Known rows, with every step that occurs
rabil > rala > gemigom > sikol: [  3 -20  26 -45  25   7 -27 -10 -30  -5  18  24   1  23  20  -2  -9 -20
   4]
zopiz > rabil > rala > gemigom > sikol > dipafik > givu: [ 19 -19 -10  -3  11   1  -8 -17 -29  -1 -10  -2 -15   7   6   5 -11  -7
  -4]
rabil > rala: [ -9  -2  23 -35  -6   5   2 -17 -31  15  46  14   0  -9  13   1  -7   0
  25]
gemigom > sikol > dipafik > givu > rabil > rala: [ 25 -13 -17   4 -11  -8  -2 -26 -26  -4 -16   3 -28 -10   0  -1   6  13
   2]
gemigom > sikol: [ 11 -31   2 -28  17  -2   8   1 -22  -1  12  19  -1  -5 -10  -5  -8  -6
   3]
givu > rabil > zopiz: [ 24 -30 -14  21 -14 -15  43 -12   1  18  34  14  21 -27 -25  23   2  10
  23]
rabil > givu: [  7 -13  -2 -13  -4  -4  32 -15  -7  10  19   7   7 -23   2   0   1  -1
  26]
sikol > dipafik > givu > rabil: [ 30 -20 -30   8 -15  -3  39 -15   1   3   1 -11 -19 -17 -17   7   6  23
   7]
gemigom > sikol > dipafik > givu > rabil: [ 34 -29 -30   7  -1  -8  17 -14 -11  -7 -21   0 -22 -10 -16  -1   5  14
  -4]
dipafik > givu > rabil > galife: [ 29 -10 -22  17 -14 -21  16   4  -8   4  26  -2   6 -28 -29  18  18  14
  36]
rala > gemigom > sikol > dipafik > givu > rabil: [ 40 -41 -20  -8  24   2   5  -6   2 -16 -24   4 -11  17 -10   6   2  -1
 -13]
gemigom > rala > rabil > zopiz > dipafik: [ 22 -28 -15   5  -1 -13  38 -15 -17   8  -4  20   6 -13 -11  13  -9   0
  15]
gemigom > sikol > dipafik > givu > rabil > galife: [ 32 -12 -26  15  -2 -16   1  -5 -20 -10 -10   1 -17  -9 -23   0   0  12
  10]
rala > rabil: [  3 -31  15 -11  -5   2  33   3  -6  14  23  15  13 -18 -32  21 -16  11
  17]
zopiz > rabil > rala > gemigom > sikol > dipafik: [  7 -22   2 -16  20   8  -4 -14 -30   4   5  12  -8  16   7   6 -27 -10
   0]
rala > gemigom > sikol > dipafik: [ 17 -35   2 -38  38  14   1   0  -9 -17  -6  13  -8  31   0  -7 -23 -15
 -15]
zopiz > rabil > givu: [ 10 -22 -18   8  -4  -9  46  -9 -11  20  17   2  11 -34 -10  12  -8   2
  27]
rabil > zopiz > dipafik: [ 13 -19  -6   7  -7  -9  33 -24 -16  21  31  -8  21 -36  -6   6  -7   4
  18]
givu > rabil > zopiz > dipafik > sikol: [ 30 -35 -19  30 -18 -18  27 -37 -18  15  18  -3  24 -42 -11  26  15  25
  20]
rala > gemigom > sikol > dipafik > givu: [ 30 -32  -9 -26  32   7  -5  -3  -6 -22 -20   0 -15  23  -2  -8  -8 -12
 -18]
rabil > zopiz: [ 11 -19  -1   0  -5  -9  31 -11 -10  12  38   9  17 -20 -15   6 -11  -6
  16]

Rows
[ 17 -11  10 -29  15   6 -27 -20 -27 -13  -8   5 -20  22  20  -8  -4 -12
  -6] : rabil > rala > gemigom > sikol > dipafik > givu
[  5 -14   6 -10 -13  -3  17 -19 -18  21  40  20   5 -16   1  20   5  16
  29] : givu > rabil > rala
[ -3 -12  29 -46  17  12 -13 -10 -20   4  39  17   6  18  20   5 -10 -14
  14] : rabil > rala > gemigom
[ 31 -28 -28  13 -13 -12  34 -22  -4  19   8 -22   6 -45 -11  16  24  29
  22] : zopiz > dipafik > givu > rabil
[ 33 -27  -6  -4   3  -9 -14 -15 -13  -4  -5   8  -1  -2   2  14  24   1
   7] : dipafik > givu > rabil > rala > gemigom > sikol
[ 26 -13 -12  -2  -6   3  10 -23  -5  -1   0  -6 -16   5   5   9   5  11
   5] : sikol > dipafik > givu > rabil > rala > gemigom
[ 23 -13 -15   7 -23 -12  15 -34 -19  23  13 -17   3 -43   5  15  26  28
  28] : zopiz > dipafik > givu > rabil > rala
[  4 -14  21 -42  23  14 -23 -17 -30  -8   7  18 -14  30  22  -7 -19 -14
  -4] : rabil > rala > gemigom > sikol > dipafik
[ 11 -24  13 -22   6   3   5 -14  -8  12  34  23  12   8   7  24   4   3
  21] : givu > rabil > rala > gemigom
[ 45 -38 -22  15  16  -7   7 -15   2 -15 -23   4  -2  11 -12   7   1  -6
 -13] : rala > gemigom > sikol > dipafik > givu > rabil > zopiz
[ 38 -26 -28  33 -21 -22  36 -16   4  11  13  -6  11 -36 -26  19  21  13
  18] : dipafik > givu > rabil > zopiz
[ 25 -29 -19  27 -15 -16  44 -26  -4  27  26  -1  26 -40 -17  25   5  20
  24] : givu > rabil > zopiz > dipafik
[ 35 -26 -26  16  -9 -19  34 -16 -14   4 -19   7   0 -22 -12  12   5   2
  12] : gemigom > rala > rabil > zopiz > dipafik > givu
[ 11 -27  10  17 -14  -9  34  -7  -7  14  23  14  24 -25 -35  24 -18   5
  15] : rala > rabil > zopiz
[ 20 -28 -10  -2   0 -13  38  -3 -14   1   3  34   4   1 -18  12 -13  -9
  13] : gemigom > rala > rabil > zopiz
[ 18 -24  -6  11  -9 -11  14 -38 -32   8  21 -12  20 -38  -1   8   4  10
  14] : rabil > zopiz > dipafik > sikol
